Each row comes from the steps of one path. Every step used is in the known rows, and no mark comes twice. Write the path behind each row, first mark first.
(in the rows, 128 means zero)
Known rows
natoz > nalo > pati > pibe > vafo > pekiba: [118  93 129 133 163  51  95 186 121 135  96 155 156 151 164 117 123  44
 115 127 134 179 117  90 172]
lani > fimesar > natoz > nalo > pati > pibe: [110 154 130 138 148 126 153 158 105  93 170 109 115 101 124  95 104  95
 142 120 173 133 206 154 114]
lani > pibe > pati: [150 139 104 100 116 170 109 103 128 156 111 134 132 154 120 193  73 160
 119 170  77 116  70 139 123]
pibe > pati > nalo: [125  83 116 131 127 156 140  90  99 179 136 118 147 132 157 171 115 178
 130 101  86 121  87 118 107]
fimesar > natoz: [134 120 129 144 182 154 160 101  91 102 147  86 125 141 115 130 151 161
  98 100 112 138 108 163 132]
deged > natoz > nalo: [131  94 123  98 192 143 114 137  94 106  76 136  98 148 104 121 144 123
  59 128 142 115 130 165 155]
fimos > fimesar > natoz > nalo: [106  80 119 156 195 160 179 130  90  98 124  87 136 129 124 124 111 132
  89 147 155 129 136 186 160]
deged > natoz > nalo > pati > pibe > lani > fimesar: [135 167 147  93  84 141 115 148 160 130 101 153  94  93 118 110  82 112
 127 153 154 110 206 128  95]
nalo > pati > pibe: [141 147 153 105 126 103 143 130 119 131 135 127 115 148 135 118 100 135
 130 113 120 135 135 103 121]
lani > pibe > pati > nalo: [132 113  96 111 109 170 127 100 113 194 139 135 144 126 141 207  65 180
 131 132  87 117  80 111 101]
fimesar > natoz > nalo > pati > pibe > vafo: [117 123 128 136 163  90 137 155  79 117 146 142 104 117 152  96 104  86
 131 114 175 166 153 133 169]
fimos > fimesar > natoz: [122 103 127 161 176 177 188 116 108 111 124  70 150 137 125 137 117 158
  92 128 123 132 111 165 150]
pekiba > vafo > nalo > pati > pibe: [132  78 134 147 151  80 114 118 123 131 131 160 138 142 118 105 162 144
 143  99 133 115  86  87 144]
pekiba > vafo > nalo: [129  53 107 161 180 127  99  90 119 118 109 140 164 157  98 127 205 170
 105  95 106 104  46 124 150]
pekiba > vafo > pibe > lani > fimesar > natoz: [145 136 133 155  87 145  91  95 169 109 145  89 131 105 104 148 211 138
 142 114 114 103 111 141 133]
fimos > fimesar > natoz > nalo > pati > pibe: [111 102 148 149 176 109 191 160  91 107 143 103 115 118 143 106  63 105
 123 151 179 138 184 146 152]
natoz > nalo: [122  97 117 110 178 136 125 116 108  99 112 121 127 153 108 121 143 133
  94 130 130 125 118 166 132]
nalo > pati > pibe > vafo > pekiba: [130 118 137 134 134  73  98 168 142 155  99 142 169 159 168 132 128  68
 117 109  97 182  86  72 166]
deged > natoz > nalo > pati > pibe > vafo > pekiba: [128  88 135 116 173  61  85 204 118 143  62 163 127 141 157 115 119  33
  72 124 144 171 124  89 201]
nalo > pati > pibe > lani > fimesar > fimos: [129 215 141 134  64 171 178 140 221 128 151 123 150 123 106 135  91 123
 162 165 121  97 162  95  50]
fimos > fimesar > natoz > nalo > pati: [ 84 102 126 142 176 136 194 148  73 103 154 109 139 121 128 103 106 125
 114 147 171 135 180 184 140]
fimesar > natoz > nalo > pati: [100 117 120 122 185 114 162 135  59  99 175 125 111 124 110  91 143 133
 121 119 159 144 179 185 131]
vafo > pibe > lani > fimesar > natoz > nalo > pati: [105 172 126 122  78 129 131 136 127 111 168 119  99  87 122 104 176 125
 170 132 150 115 207 158  97]

Write each row's path
[100 108  90 140 133 128 130 121  98 163 113 188 172 144 133  96 173 162
 141  89 110 142  87 106 133]  pibe > vafo > nalo > pati
[107 145 111 149 129 130 131 169 104 107 149 136 137  99 141  96 101  74
 146 116 175 152 177 139 148]  lani > fimesar > natoz > nalo > pati > pibe > vafo
[150 172 168  98  81 110 141 103 156 148 131 140 111 131 133 127  88 165
 156 134 105 135 140 102  87]  nalo > pati > pibe > lani
[152  79 131 127 117  90  58  97 134 145 116 112 114 169 130 169 192 118
 129 130 100 100  39 114 183]  pekiba > vafo > pibe > pati
[143 100 116 156 150 134 111 116 144 150  77 154 145 148 156 126 141 140
 121  90 108 133  45  72 166]  pati > pibe > vafo > nalo
[106 138  72 121 119 152 116 135 103 168 113 201 170 137 120 127 123 162
 140 123 109 140  86 102 124]  lani > pibe > vafo > nalo > pati
[127 177 144 105  72 129 121 132 166 124 136 145 128  99 124 111  86 127
 164 152 142 114 196 131  72]  natoz > nalo > pati > pibe > lani > fimesar
[ 88 144 101 134 156 154 155 148  77  96 181 119 140 102 104  89 144 125
 132 118 161 129 211 190 101]  lani > fimesar > natoz > nalo > pati
[158 111 149 117  93 102  70  83 168 132 112 113 116 145 112 157 205 154
 130 127  96 107  66 111 144]  pekiba > vafo > pibe > lani
[114 197 130 128  87 153 170 154 205 117 152 134 133 114 103 115  84 100
 156 183 157  93 190 116  53]  natoz > nalo > pati > pibe > lani > fimesar > fimos
[152 200 135 149  81 201 162 125 244 116 122  96 148 128 106 157 100 130
 128 164 110  89 116  94  61]  pati > pibe > lani > fimesar > fimos
[153 154 149 100  79 131 108  90 172 139 101 111  98 139 132 150 178 163
 134 125  77 112  94 110 118]  vafo > pibe > lani
[112 127 126 138  85 102  98 131 131 101 180 121 119  88  98 109 197 112
 166 133 165 113 183 158 126]  pekiba > vafo > pibe > lani > fimesar > natoz > nalo > pati
[142  92 134 123 138  99  75 109 135 113 117 103 122 159 112 147 216 121
 108 104 108 105  60 113 171]  pekiba > vafo > pibe
[146 140 166  82 117  96 118 141 134 132  95 164  65 115 127 111  83 128
 118 151 156 121 180 121 118]  deged > natoz > nalo > pati > pibe > lani
[127  89 127 125 102 125 120 100 113 192 135 109 112 133 173 178 157 157
 146  94  89 107  82  88 135]  vafo > pibe > pati > nalo
[102 113 111 167 156  92 112 197 127 116 139 124 174 111 159 106 127  33
 126 113 147 173 159 118 159]  lani > fimesar > natoz > nalo > pati > pibe > vafo > pekiba
[133 145 135 118 114 105 120 138 122 149 117 152 135 147 151 115  98 111
 136 111 121 160 109  93 151]  nalo > pati > pibe > vafo
[140 146  86 106 124 180 102 121 126 145  94 153 158 151 116 172  98 142
 100 139  97 144  57 125 148]  lani > pibe > vafo
[147 121 131 117 107 124  98 104 127 151 114 106  96 163 153 166 160 132
 136 131  81 109  70 112 159]  vafo > pibe > pati
[104 166 115 127 106 152 155 127 114 106 176 134 136  83 101  94 132 156
 157 141 149 131 214 188  70]  pibe > lani > fimesar > natoz > nalo > pati
[144 154 140 146 117 156 135 114 163  96 136  97 115  89 123 125 101 132
 137 142 146 120 169 153 104]  pati > pibe > lani > fimesar > natoz > nalo
[174 157 167 110  97 135 126  86 177 131 100 115 110 138 135 148  91 165
 126 136  93 124  98 105 106]  pati > pibe > lani
[136 141 161 120 128  84 159 121 111 113 159 127  80  98 131 100  94 142
 153 141 163 144 182 147 110]  fimesar > natoz > nalo > pati > pibe > lani
